What can hang from each mark:
nabor: dusi kopani
kopani: nabor nezege valotip zizu
fori: kufus
dusi: nabor
zizu: dusi kopani
kufus: fori
valotip: kopani
nezege: reniz
bipuz: fori kopani

In the rows, zero is written as 128.
Known rows, with every way that one mark hangs from another:
(kopani zizu): [143 120 135 122 142 121 117 136  98 147 136 119 145 128 159 157 134 125
 123 129 130 107 140 120 139 128 122 133 154 125 155 143 150 150 102 138
 122 121 118 135 136 131 138 137  98 113 136 128 151 109 123 149 119]
(valotip (kopani nezege zizu)): [148 121 117 118 162 103 107 144  84 107 151 120 118 132 145 173 120 163
 131 154 130 124 184 145 126 134 149 142 146 168 171 124 146 141  62 142
 124 112 154 142 143 128 155 147 127  96 150 143 156 102 130 172 109]
(bipuz (fori kufus) (kopani nezege)): [ 99 173 112 168  85 122 104 120  92 139  96 138 135 176 133 102 138 150
  70 131 160 111  66 121 163 139 166 120 127 106 179 113 125 120 169  58
 122 131 136  63 109 102 147 129 102  89 114 144 126 148 158 101 149]
(kopani nabor nezege valotip): [156 115  84 141 110 149  80 140 116  97 119 129 122 158 139 124 129 153
 165 204 147 121 192  91 153 115 124 137 161 118 142 113 115 109  71  99
 144 137 171 129 121 121 147 164 133 109 168 130 112 122 149 143 166]
(nabor kopani): [136 111 135 141 120 124 127 116 110 109 138 131 102 145 105  98 169 137
 133 136 123 125 134 135 121 137 130 141 149 159 136 130 117 104 138 149
 142 119 116 152 122 107 121 114  88 132 139 155 139 111 117 124 132]
(nabor dusi (kopani valotip)): [137 106 129 108 113 144 102 122  83 134 137 153 126 128 134  31 173 108
 166 146 167 117 178 139 158 139 133 144 167 175 141 120 121 101 143 192
 166 103  97 158 128  86 138 150  93 161 168 154 123 121 124  91 130]
(zizu (dusi nabor) (kopani valotip)): [210 111  94  82 136 109  96 128 168 100 131 151  89 157 170  87 167 146
 200 138 112 124 188  71 166 106 183 131 132 148 175 145 191 109  89 170
 147 122 191 127 154  90 105 161 112  63 184 140  91 139 124 181 126]
(bipuz (fori kufus)): [ 90 157 110 149 103 128 142 128 107 144  88 132 137 142 154  74 153 129
  92 133 129 138  55 106 123 134 155 128 129  88 148 121 111 124 189  79
 120 115 109  94 124 114 119 120 125 109  95 129 129 150 139 105 126]
(bipuz (kopani nabor)): [116 122 104 127 101 129 109 111 136 150 121 123 114 169 103 139 153 105
 149 141 145  95 158 120 138 135 140 124 143 110 140 147 116 129 120 107
 119 171 140 101  98 125 142 156 103 117 134 114 171 124 177 141 152]
(kopani nabor valotip (zizu dusi)): [173  97  85 102 136 147  70 128 127 114 130 126 124 157 162 148 174 118
 189 175 129 100 212  93 158 129 144 145 179 106 164 160 140 124  54 133
 116 135 149 132 137 127 140 188 105  83 177 120 116 128 134 181 123]
(kopani nabor valotip): [137 112  83 113 109 156  95 130 134 125 120 121 125 151 152 104 161 105
 181 186 135 121 183  93 139 118 116 140 156 104 133 133 111 127 113 111
 129 138 143 141 115 127 132 162 131 122 155 117 130 123 160 135 150]
(dusi (nabor (kopani (nezege reniz) valotip))): [226 107  95 122 112 123  80 167  97  63 107 143  95 123 167  59 159 173
 138 156 116 140 207  99 166 114 132 141 155 163 170  82 165  96 113 176
 172 112 159 165 133 101 108 126  71 122 184 139 115 117 153 128 162]
(kopani nabor (nezege reniz) valotip zizu): [202 110  75 118 142 147  55 170  79  78  94 122 130 139 195 160 143 152
 147 177 127  95 223  90 156 112 122 148 179  96 179 114 168 152  65 138
 137 120 157 153 136 151 138 167 112 115 189 108 131 120 164 154 160]
(dusi (nabor (kopani zizu))): [189  95 131 129 123  91 121 138  95 133 140 138 110 137 140  97 173 142
 140 131 118 117 166  99 155 120 133 137 162 168 165 130 158 106 101 163
 168 121 112 150 127 106 117 126  29  84 140 139 180  91 131 148 111]
(nabor (kopani zizu)): [152 102 145 131 136 118 108 125  81 128 139 122 118 137 130 130 168 127
 126 133 128 100 154 126 135 138 126 144 168 156 166 151 142 115 115 161
 143 112 103 154 129 111 129 125  60 106 147 145 166  96 116 136 117]
(nabor dusi kopani): [122 115 137 130 127 120 122 120  87 124 130 153 114 130  98  70 155 130
 143 105 142 121 147 146 132 144 147 133 149 188 126 114 124  98 141 184
 164 118  96 140 127  96 139 139  90 157 141 143 149 130 112  96 126]
(valotip kopani): [116 124 117 100 147 111 133 125 131 121 143 123 112 131 125 123 129 124
 148 143 125 145 166 149 100 140 154 141 120 163 136 129 118 138 121 148
 117 130 136 143 133 125 128 136 151 130 130 130 150 122 133 149 109]
(zizu (dusi nabor) (kopani nezege valotip)): [228 120  90 118 129 105  75 145 152  75 132 154  84 170 156 106 143 189
 194 156 117 136 200  68 193 107 183 130 138 152 179 123 197  94  52 151
 159 117 221 116 161  87 121 165 114  50 206 153  68 143 113 179 139]
(dusi (nabor kopani)): [171 105 120 135 105  99 128 135 125 123 130 146  97 136 117  68 169 148
 139 133 119 140 156 104 141 122 138 129 139 167 138 120 132  89 130 154
 166 130 133 144 117  94 109 115  57 109 134 139 160 113 135 135 130]
(nezege reniz): [152 130 118 110 142 131 120 145 118  91  98 129 132 110 157 134 130 132
 112 109 112 122 140 133 108 121 129 132 126 115 134 114 158 150 149 161
 117 122 129 138 137 145 110 119 134 159 142 104 125 143 141 122 138]
(bipuz fori): [115 140 122 145 125 135 120 128 126 137 124 150 144 134 144 117 117 131
 116 120 138 130  68 114 129 136 144 119 132  92 138 127  90 129 167  85
 135 121 112 133 125 125 136 120 128 121 117 120 124 146 149  98 137]
(nabor dusi (kopani nezege valotip zizu)): [169 105 129 131 129 125  64 138  38 111 143 146 130 130 155  88 155 139
 148 154 169 102 202 124 187 130 135 139 194 188 175 109 155 107  78 191
 180  86 111 150 139  84 159 165  65 126 189 162 123 101 116 115 135]
(kopani (nabor dusi) nezege valotip): [144 118  84 133 117 149  72 148  91 112 116 146 129 149 139  93 127 144
 183 177 162 118 210 106 162 122 143 128 165 133 133  93 128 113  76 128
 167 130 149 122 131 108 166 189 126 135 174 123 120 142 145 120 158]
(dusi (nabor (kopani valotip zizu))): [204  89 110  95 110 108  92 143  99 135 143 132 126 130 186  69 183 122
 161 165 133 110 201  90 182 113 121 140 176 160 177 135 157 109 100 176
 165 114 118 165 125  94 118 137  35  87 163 147 153  80 136 143 123]
(kufus fori): [113 138 112 114 126 123 107 121 126 163 111 116 120 118 138 126 124 157
 142 111 148 132 128 100 146 133 117 140 137 123 137 119 124 127 113 108
 106 149 124 153 120 122 110 108 122 148 129 121 107 138 121 119 147]
(valotip (kopani (nabor dusi) nezege zizu)): [128 113  87 123 161  98  95 152  65 114 133 138 113 151 125 147 132 156
 171 152 148 120 228 134 125 138 168 146 162 162 145 107 138 143  42 152
 155 135 140 129 142 123 178 195 115 111 166 116 189 117 141 166 122]

Rows:
[162 110  92 125 127 137  64 154  64 123 124 143 141 143 165 124 134 140
 175 172 167  93 225 101 174 125 133 131 188 134 158 105 148 128  50 135
 158 121 131 129 138 119 175 200  97 111 179 121 147 117 146 139 147] -> (kopani (nabor dusi) nezege valotip zizu)
[117 120  91 120 145 114 121 127 119 130 110 144 101 173 125 124 155 134
 195 123 133 101 164  96 106 119 173 131 144 140 126 135 158 143  96 159
 155 138 143 125 136 115 145 178 123 114 167 113 170 150 133 143 141] -> (zizu (kopani (nabor dusi)))
[205 120 114 125 146 136  45 136  94  87 138 134 129 139 164 154 135 158
 157 168 137 106 188 114 195 129 149 136 164 136 184 136 169 115  41 139
 130 107 165 129 157 110 152 165 112  80 183 151  68 123 105 170 121] -> (kopani nezege valotip (zizu dusi))
[176  93 132 106 125 135  87 127  81 131 149 115 121 138 159 103 175 108
 149 168 141 101 177 115 156 127 110 148 183 159 188 150 133 125 118 178
 139  99 103 171 127 104 130 134  73 107 167 159 139  87 126 128 126] -> (nabor (kopani valotip zizu))
[182 117 109  88 151 135  85 110 154  98 135 135  99 162 157 122 158 129
 189 147 121 116 170  94 150 125 171 143 136 138 169 165 175 122  92 169
 123 106 179 137 155  97 116 154 143  82 192 153  72 147 103 169 127] -> (zizu dusi (kopani valotip))
[237 119  99 126 149  88  72 170 100  61 107 153 114 120 171 168 132 204
 123 100  93 124 200  92 173 107 172 129 145 134 175 100 222 120  48 156
 148 125 169 121 164 137 126 147  77  93 170 108 103 139 124 188 119] -> (kopani (nezege reniz) (zizu (dusi nabor)))
[221 127  89 102 167 133  56 146 131  31 103 141  91 154 173 152 142 176
 162 138 107 117 185 101 154 120 174 149 134 142 191 135 209 133  75 182
 128  98 204 140 172 116 123 148 143 104 221 142  56 156 111 161 150] -> (zizu dusi (kopani (nezege reniz) valotip))
[186 110  74 131 146 137  68 128 140  57 122 143  66 201 138 147 151 173
 212 184 121 111 200  69 156 118 180 143 155 128 167 148 167 114  37 131
 136 129 211 117 147 104 139 184 143  63 212 146  85 144 127 185 155] -> (zizu dusi (kopani nabor nezege valotip))
[174 101 134 130 143 113  97 111  94 100 146 141 100 144 121 138 174 142
 151 124 117 104 167 121 148 144 153 146 167 165 167 161 142 101  94 169
 134 116 126 144 136 105 128 134  70  97 156 154 125 111  94 168 103] -> (nabor (kopani (zizu dusi)))
[ 90 160 117 136  89 120 121 114 110 168  96 135 141 161 140  82 159 106
  81 121 157 110  58 123 146 134 167 124 131  97 169 134 120 129 198  77
 108 132 111  73 103 108 127 124 102 109 101 131 145 147 163 102 137] -> (bipuz (fori kufus) kopani)
[134 121 133 165 124 116 101 132  68 102 134 162 102 144  99  85 134 172
 135 119 149 126 160 144 149 139 150 132 157 190 135  92 132  81 106 168
 181 112 122 135 132  87 158 143  87 148 161 155 132 127 107 106 138] -> (nabor dusi (kopani nezege))
[137 118 101 152 141 110  92 149  56 118 116 147 128 149 135 159 127 164
 154 129 151  94 190 109 152 124 146 126 171 135 136 108 151 128  42 126
 163 135 128 109 135 127 176 189  87 119 156 114 170 121 136 138 139] -> (kopani (nabor dusi) nezege zizu)
[ 95 117  80 100 140 114 129 134 110 133 129 139 112 150 108  99 143 123
 192 144 145 135 212 142  92 141 167 140 137 160 113 113 112 130  99 160
 143 147 126 134 126 122 146 180 150 148 144 107 189 134 153 141 125] -> (valotip (kopani (nabor dusi)))
[123 146 112 108  98 160  73 113 127 166 133 145 155 152 163  89 131  92
 122 144 171  99 100 128 184 136 139 120 150  94 175 144 106 133 172  93
 128 130 118 123 108  97 147 134 125 117 137 135 112 132 182  83 156] -> (bipuz fori (kopani valotip))
[174 116 115 123 133 142  70 157  59  66 105 160 119 121 152  57 149 160
 141 131 144 119 198 142 164 131 134 146 164 185 160  84 152 108 126 204
 172  91 125 158 144  99 137 146 101 179 191 140 102 130 129  88 155] -> (nabor dusi (kopani (nezege reniz) valotip))
[168 124  76 121 130 148  71 167  83  75  89 153 127 129 167  99 134 155
 163 155 142 116 221 108 151 121 137 133 161 123 139  80 156 131  92 158
 155 125 146 135 140 133 149 180 130 164 184 102 117 154 165 119 164] -> (kopani (nabor dusi) (nezege reniz) valotip)
[191 116 103 108 146  88 119 127 168  97 131 149  76 163 138 126 155 166
 174 111  99 131 163  81 147 112 194 130 119 147 148 141 194 109  85 157
 144 138 187 115 152 107 108 149 108  63 164 131 115 149 108 186 114] -> (zizu (dusi nabor) kopani)
[159 116 113  86 171 108 104 116 117 110 155 128 111 136 138 172 148 134
 163 134 110 125 193 149 127 145 171 150 144 160 163 153 154 136  71 171
 103 121 144 135 153 124 137 158 136  96 152 136 134 121 109 193  83] -> (valotip (kopani (zizu dusi)))
[233 114  97 122 129 107  60 153 111  96 138 151 118 129 181 121 133 177
 163 162 133 123 213  82 210 109 153 124 158 141 185 116 188  99  37 134
 154 120 181 120 154 103 141 175  85  61 182 143  86 120 115 182 118] -> (kopani nezege valotip (zizu (dusi nabor)))
[220 104 101 139 106 119  67 140 122  72 141 161  80 149 130  64 157 183
 174 167 126 148 202  95 201 124 169 135 154 177 165 108 152  44  68 155
 171 122 186 135 142  71 124 143  75  80 187 167  78 120 115 152 134] -> (zizu (dusi (nabor (kopani nezege valotip))))
[182 119 119 130 139 133  72 148  81 115 139 123 142 132 175 143 125 140
 134 173 152 106 180 110 179 119 118 134 171 130 183 128 158 134  69 130
 139  99 143 138 142 118 158 154 108  96 175 147 105 104 127 143 135] -> (kopani nezege valotip zizu)
[191 119  71 139 170 117  76 142 135  21  86 138  62 183 129 192 143 204
 173 122  86 112 181  82 118 121 192 150 139 126 157 129 190 133  54 152
 128 132 207 123 152 141 123 160 137  90 199 115 109 163 128 193 151] -> (zizu dusi (kopani nabor (nezege reniz)))
[150 113 101 160 138 121  96 148  87 103 123 124 117 160 133 182 131 165
 145 167 133  98 183  91 145 117 135 131 168 117 152 127 148 133  44 101
 137 138 151 119 130 130 159 168  97  87 154 120 157 106 140 173 147] -> (kopani nabor nezege zizu)
[169 120  81 157 158 109  97 123 139  51 118 142  62 203 107 188 147 197
 188 148 107 112 172  77 128 122 191 136 137 132 158 145 173 109  44 119
 135 140 210 102 147 114 137 171 135  65 189 139 111 151 116 195 152] -> (zizu dusi (kopani nabor nezege))
